Each row was made from one path, in order. Every step used is in the known rows, and no mark comes twice. Write each row's path.
Known rows:
r-n-l-j: [ -2  -5  -4  19 -30  -5  12 -14 -11  26  -4 -20  30 -15   7  11 -10  -6
  -1   5]
l-n-v: [  1   7  14  16 -24  -6 -17   7 -15  -4   4  13  31   6   2   9   9  -3
 -18   1]
r-j: [  1   6   0   4 -29  -6  -5 -33   0  -3 -13  -6   1  -3   2  11   9  -3
  -3   4]
j-r-n-l: [ -7  -9  11  12 -30 -10  30 -18 -21  16   8 -13  -6 -28  -9  25  -5  -4
  18  -2]
u-j-l: [  8 -10 -16 -12 -23  25  -8   6  19   0 -19  -6  10  -1   1   3  -2 -25
  -7  16]
r-n-u-j-l: [-10   3   1   4 -32  20  16   2  -1   8 -13 -20  -7 -19   0  -2   0   8
  10  24]
n-v: [ -5   6   6  14 -27 -20 -12   3  -3   5  -7  -5  17  15  -1  10   8  -2
  -6  -1]
l-n-v-u-j-r: [  7 -31  30  12   2  11 -10  23  -9 -10  11   8   6  -3   3  -5  -8   7
  -1  -3]
r-j-l-n-v: [  3  17   0   5 -36  -4 -21   5 -11   3  -5  19  14 -12   5  18  25  -8
 -44   5]
l-n-u: [ -3  10  16  16 -21  -5 -13  -4 -30  -6   9  -9   9 -11   9  -1  -2   3
   4  20]
r-n: [ -9   0   0  19 -35   3  18 -25  -7   1  -8  -9   4  -4  -7  11   1  -4
  17   3]
j-r-n: [ -2 -19   9  12 -26   4  30 -12 -11  -4   3 -10 -13  -8 -10  14  -6  -6
  22  -2]
u-j-r: [ 11 -33  11  -8  -7  21   6   2  13 -10  -2  -7  -1   4  -2  -4 -13  -7
  13   4]
v-u-j-r-n: [ -1 -36  14  13  -8  20  25  -7   1  -6  -2 -14 -19 -12  -8  -2 -16   4
  34  -1]
n-r: [ -8  12 -10  -1 -24   0 -15 -10   2  -4 -10 -11   0   1  -5  -7  -2 -11
  14  13]
r-j-l-n-u: [ -1  22   0   5 -35  -1 -16  -4 -22   2  -1  -3  -8 -28  12   9  15  -2
 -26  23]
r-n-l-j-u: [ -1 -16  -9   7 -28  -7  22  -6 -16  26   5 -35  21  -4   6   5   3 -10
   1  -8]
u-n-r-j: [ -7  22   6 -14 -45   7 -13 -30  -3  -5 -13  -2  -5 -16  10 -16   0  17
  -1   6]
u-j-r-n-v: [ -2 -22  26   8 -20  15  28   6   7   1  -3   0   2   1  -7   1   3  18
  11  -6]
v-u: [ -2  -9  -6  20 -17 -16 -13  -9 -10  -4  -9 -23  -4   2  -2   6 -12 -14
  18   2]
j-r: [  7 -21   2   0 -16  -5   4  -1  -6  -7   4 -11  -9   2  -7  10 -11 -18
  13   0]
v-u-n-r: [-12   7   2  -1 -32  -1 -19  -7 -15  -7  -9 -16  -9 -10   5 -21 -21   6
  21   4]
v-u-j-r-n-l: [ -7 -28  20  14 -14   9  25 -12 -10  13   2 -19 -11 -29  -7  11 -15   6
  29   1]
r-j-l-n-v-u: [  0  11   0  16 -28 -14 -27   7 -16   5  -7   8   2 -17   3  18  16  -7
 -34   3]
r-j-u-n: [  1  -1   5 -18 -43  -1   5 -29 -10  -4  -3 -16  -4   3  11  -7  13   8
  -8 -14]
j-l-n: [  7   2 -14   2 -29  10 -17   9 -12  -7  -2   7  15 -11   2  16   1 -36
 -22  14]

Write each row's path:
[-12   9   7  17 -40 -10  18 -31 -18  19  -3 -12  12 -23  -7  24   0  -3
  13   3] : r-n-l
[ -6   9  18   1 -44 -12 -11   1 -11   1  -8  -1  23   7   8  -2  -2  14
 -11  -9] : u-n-v
[-10  -6   1  18 -27  10   5  16   5  10 -20  -8   1  -7  -6   9   4   2
   1   3] : r-n-v-u-j-l
[  2  -3 -11  -3 -12  34 -28  19   1  -9  -8   2   0 -19   2 -15 -10 -20
  -2  22] : v-u-j-l-n-r
[ -7  19  -7  -2 -28  -1 -14 -27   5  -1 -15  -6 -10  -8  -1  -6   9   1
   4  13] : n-r-j
[  2 -32  21  10  -2  -2  -4  22   5  -2  -2 -11  -5   7  -4  -3 -10   6
  13  -4] : n-v-u-j-r
[  8 -37  10   4   0  11   0   4   5 -10  -2 -17 -14  -2  -3  -5 -22  -6
  24   3] : v-u-j-r
[  1 -20   2   9 -10  11 -13  -7   7  -6 -13 -18   4   2   0  -6 -15  -6
  18   8] : v-u-j
[ 10 -24   0   2 -12 -13  -2  11 -11  19   7 -22  17 -10  10   8 -22 -20
  -3   2] : n-l-j-r
[-10 -11  19  26 -20   7   7  -4   3   6 -15  -9   7   1  -5  -3   1  20
  17  -2] : r-n-v-u-j
[ -6  12  14  -4 -46 -10  -7 -21 -20  12  -3  -9  23 -20   9   8 -12   3
  -4   1] : u-n-l
[ -2 -11  14  16 -11  -1 -16   8   7   1 -16 -12  12  11   0  -5  -3   8
   8   2] : n-v-u-j
[  4 -10  23  17  -7  10 -23  10  -5  -5   0   6  25   2   6  -7  -2   7
  -5   5] : l-n-v-u-j
[  5   4 -11 -15 -19  43 -22  16  10  -8  -5  13  14 -16   5 -13  -2 -22
 -15  24] : u-j-l-n-r
[  4  -7  -7   8 -23 -12 -12  -2  -6  23  -4 -22  35  -8  12   7 -15 -18
  -9   9] : n-l-j
[  6 -17 -14  -5 -18 -16  -5   2 -10  24   5 -36  25   7  11   1  -2 -22
  -9  -5] : n-l-j-u
[  3 -26   8  18 -20  -7  22  22  -6  10   3 -11  12   5   1   3  -7   3
  -4  -9] : l-j-r-n-v
[  6 -30  12   2 -21 -15  -6  12 -25  14   7 -27   7 -22  18  -4 -40  -1
   0  -7] : v-u-n-l-j-r
[  2 -11   1 -16 -36  -1   3  -9 -15  -6   1 -20   5  12   9 -10   2  -3
   2 -14] : j-u-n
[ -2   7  16 -13 -43 -16   0 -14 -12   4  -3 -12   4  10  10  -5  24  24
 -20 -23] : r-j-u-n-v
[  9 -35  -2  13 -18   8  24   5  -7   3   3 -17   3  -3   1   1 -18 -11
   9  -2] : l-j-r-n
[  3 -30  14   2 -16  30  33  -9   9  -7   0  -5  -5  -8  -7   0  -8   4
  22   3] : u-j-r-n
[  9  11 -11   0 -33   9 -17 -12  -9  -4  -6  11   7 -23   5  17  14 -23
 -35  13] : r-j-l-n
[  4 -13 -13 -25 -30  11  -9  14  -4   1   1 -28  13  12  19 -37 -11  -5
  -4  -5] : l-j-u-n-r
[ -2   2  -3  -5 -24  14  -8  14   6   5 -16 -21  -2  -8   7  -6  -3  -4
  -1  28] : n-u-j-l
[ -8   0   7  25 -20 -28 -17   4 -11   4  -9 -15   4  10  -5   8  -3   0
   7  -3] : n-v-u
[ -6   8 -14 -15 -25  -4  -5 -22   0   0  -6 -19 -20   5  -3 -11  24  -2
   5  -1] : n-r-j-u
[  6 -20  29   1  -4  22   1   9 -14 -13  17  -4  -1 -15   9 -13 -13  10
   8  19] : l-n-u-j-r
[ 13 -26  -7 -14 -30   5  -1   8  -9   2   2 -28  22  16  21 -21 -12  -8
 -11 -12] : l-j-u-n
[-10  17   5  -4 -36  -2 -20 -27 -11  -4 -14 -12 -19 -20   7 -19  -9  18
  10   2] : v-u-n-r-j
